What can hang from each mark
torem: nonun
moze: dimog
nonun: dimog fepov tavara torem
dimog: moze nonun
tuzu: nonun
fepov: nonun
fenut: nonun
tezuv: fepov

Every row comes from one small tree of marks. The marks that hang from a mark follow it in brackets, in alphabetical order. Every link used is in the known rows. Which tree was each row made from?
(in the rows, 128 means zero)
Known rows
dimog[moze nonun[fepov tavara torem]]: [198,162,129,77,135,140,93,136,124,110,155,203,109,84,99,146,119,132]
tezuv[fepov[nonun[dimog[moze] torem]]]: [78,148,27,133,159,74,226,128,150,197,120,160,125,38,169,138,143,166]
moze[dimog[nonun]]: [119,118,181,159,131,121,139,89,120,163,177,149,104,142,139,170,107,95]
fepov[nonun[dimog[moze] tavara torem]]: [90,123,74,100,107,89,170,152,143,149,117,98,146,50,140,134,136,188]
fenut[nonun[fepov tavara]]: [168,93,201,159,74,172,80,153,137,78,133,109,108,195,106,100,144,84]
tuzu[nonun[torem]]: [114,127,140,101,154,112,164,157,81,183,135,88,130,101,95,105,95,131]
nonun[fepov tavara]: [162,110,160,125,103,189,96,157,117,32,98,91,122,186,99,119,148,91]
moze[dimog[nonun[tavara]]]: [142,104,188,143,106,153,102,95,126,114,169,112,128,137,90,171,131,95]
moze[dimog[nonun[tavara torem]]]: [94,98,177,125,137,118,100,94,102,111,181,126,138,89,100,171,106,130]
nonun[dimog fepov tavara torem]: [72,110,147,123,145,119,86,142,120,86,100,80,125,151,140,108,120,139]
fepov[nonun]: [130,132,114,159,100,116,192,154,110,98,133,100,143,137,152,126,127,114]
fenut[nonun]: [110,124,207,158,97,148,147,134,107,177,168,118,103,176,140,110,128,106]
nonun[fepov tavara torem]: [121,99,152,112,136,153,95,155,94,28,106,102,134,142,104,119,126,126]
dimog[moze nonun[fepov torem]]: [174,179,119,95,161,106,124,130,117,160,160,240,88,92,141,146,101,135]
moze[dimog]: [66,70,166,149,125,142,164,118,114,142,117,89,112,156,132,165,128,112]
fepov[nonun[dimog[moze] torem]]: [66,140,63,117,134,52,203,145,136,206,120,135,123,59,182,136,113,187]
torem[nonun[dimog[moze] fepov tavara]]: [176,126,101,106,122,152,82,120,177,148,78,148,138,176,112,106,149,138]
tezuv[fepov[nonun[dimog[moze]]]]: [123,162,37,149,126,111,233,131,168,207,108,151,119,83,164,139,165,130]
torem[nonun[fepov]]: [172,124,129,152,143,148,95,121,122,84,105,167,144,214,131,99,117,106]

Write each row's tree
[113,107,154,162,163,77,98,101,125,117,161,185,101,120,149,162,78,114] -> moze[dimog[nonun[fepov torem]]]
[101,122,110,79,142,124,112,149,140,138,80,123,104,103,127,128,134,161] -> nonun[dimog[moze] fepov tavara torem]
[137,131,113,90,118,162,112,108,147,189,100,125,154,146,108,117,157,159] -> torem[nonun[dimog[moze] tavara]]
[73,127,67,160,142,104,172,125,132,95,132,81,166,71,142,120,149,142] -> tezuv[fepov[nonun[dimog tavara torem]]]
[61,126,128,64,138,134,148,134,113,187,110,95,119,82,117,137,144,179] -> nonun[dimog[moze] tavara torem]
[153,113,135,149,124,149,58,110,154,88,88,101,156,213,125,89,134,118] -> torem[nonun[dimog fepov tavara]]
[40,128,95,157,139,49,173,135,113,148,134,91,143,100,198,118,98,165] -> fepov[nonun[dimog torem]]
[149,139,134,144,127,106,126,152,159,210,88,83,93,175,135,87,102,90] -> tuzu[nonun[dimog fepov]]
[138,188,137,81,161,116,157,116,91,205,186,214,102,66,134,153,105,151] -> dimog[moze nonun[torem]]
[171,154,164,120,142,137,66,125,100,57,161,159,132,127,111,126,106,111] -> dimog[nonun[fepov tavara torem]]
[116,134,82,174,106,139,175,126,153,101,118,69,157,119,131,121,173,110] -> tezuv[fepov[nonun[dimog tavara]]]
[132,89,164,145,139,109,67,109,129,66,154,149,120,114,109,161,101,112] -> moze[dimog[nonun[fepov tavara torem]]]
[193,107,137,137,119,181,63,125,129,35,100,126,168,204,92,99,142,104] -> torem[nonun[fepov tavara]]
[114,124,147,134,123,156,90,97,128,132,118,80,173,187,120,96,139,135] -> torem[nonun[dimog tavara]]
[97,149,72,192,132,108,202,120,148,147,127,105,134,122,175,120,150,109] -> tezuv[fepov[nonun[dimog]]]
[155,143,91,124,146,118,112,112,174,205,78,182,115,182,159,107,128,141] -> torem[nonun[dimog[moze] fepov]]
[203,175,157,78,101,183,120,121,116,158,169,172,117,106,80,152,152,116] -> dimog[moze nonun[tavara]]
[243,169,143,95,105,175,92,134,145,108,139,191,99,132,93,145,145,96] -> dimog[moze nonun[fepov tavara]]
[105,105,114,129,107,116,155,161,97,40,141,77,176,88,116,125,126,151] -> fepov[nonun[tavara torem]]
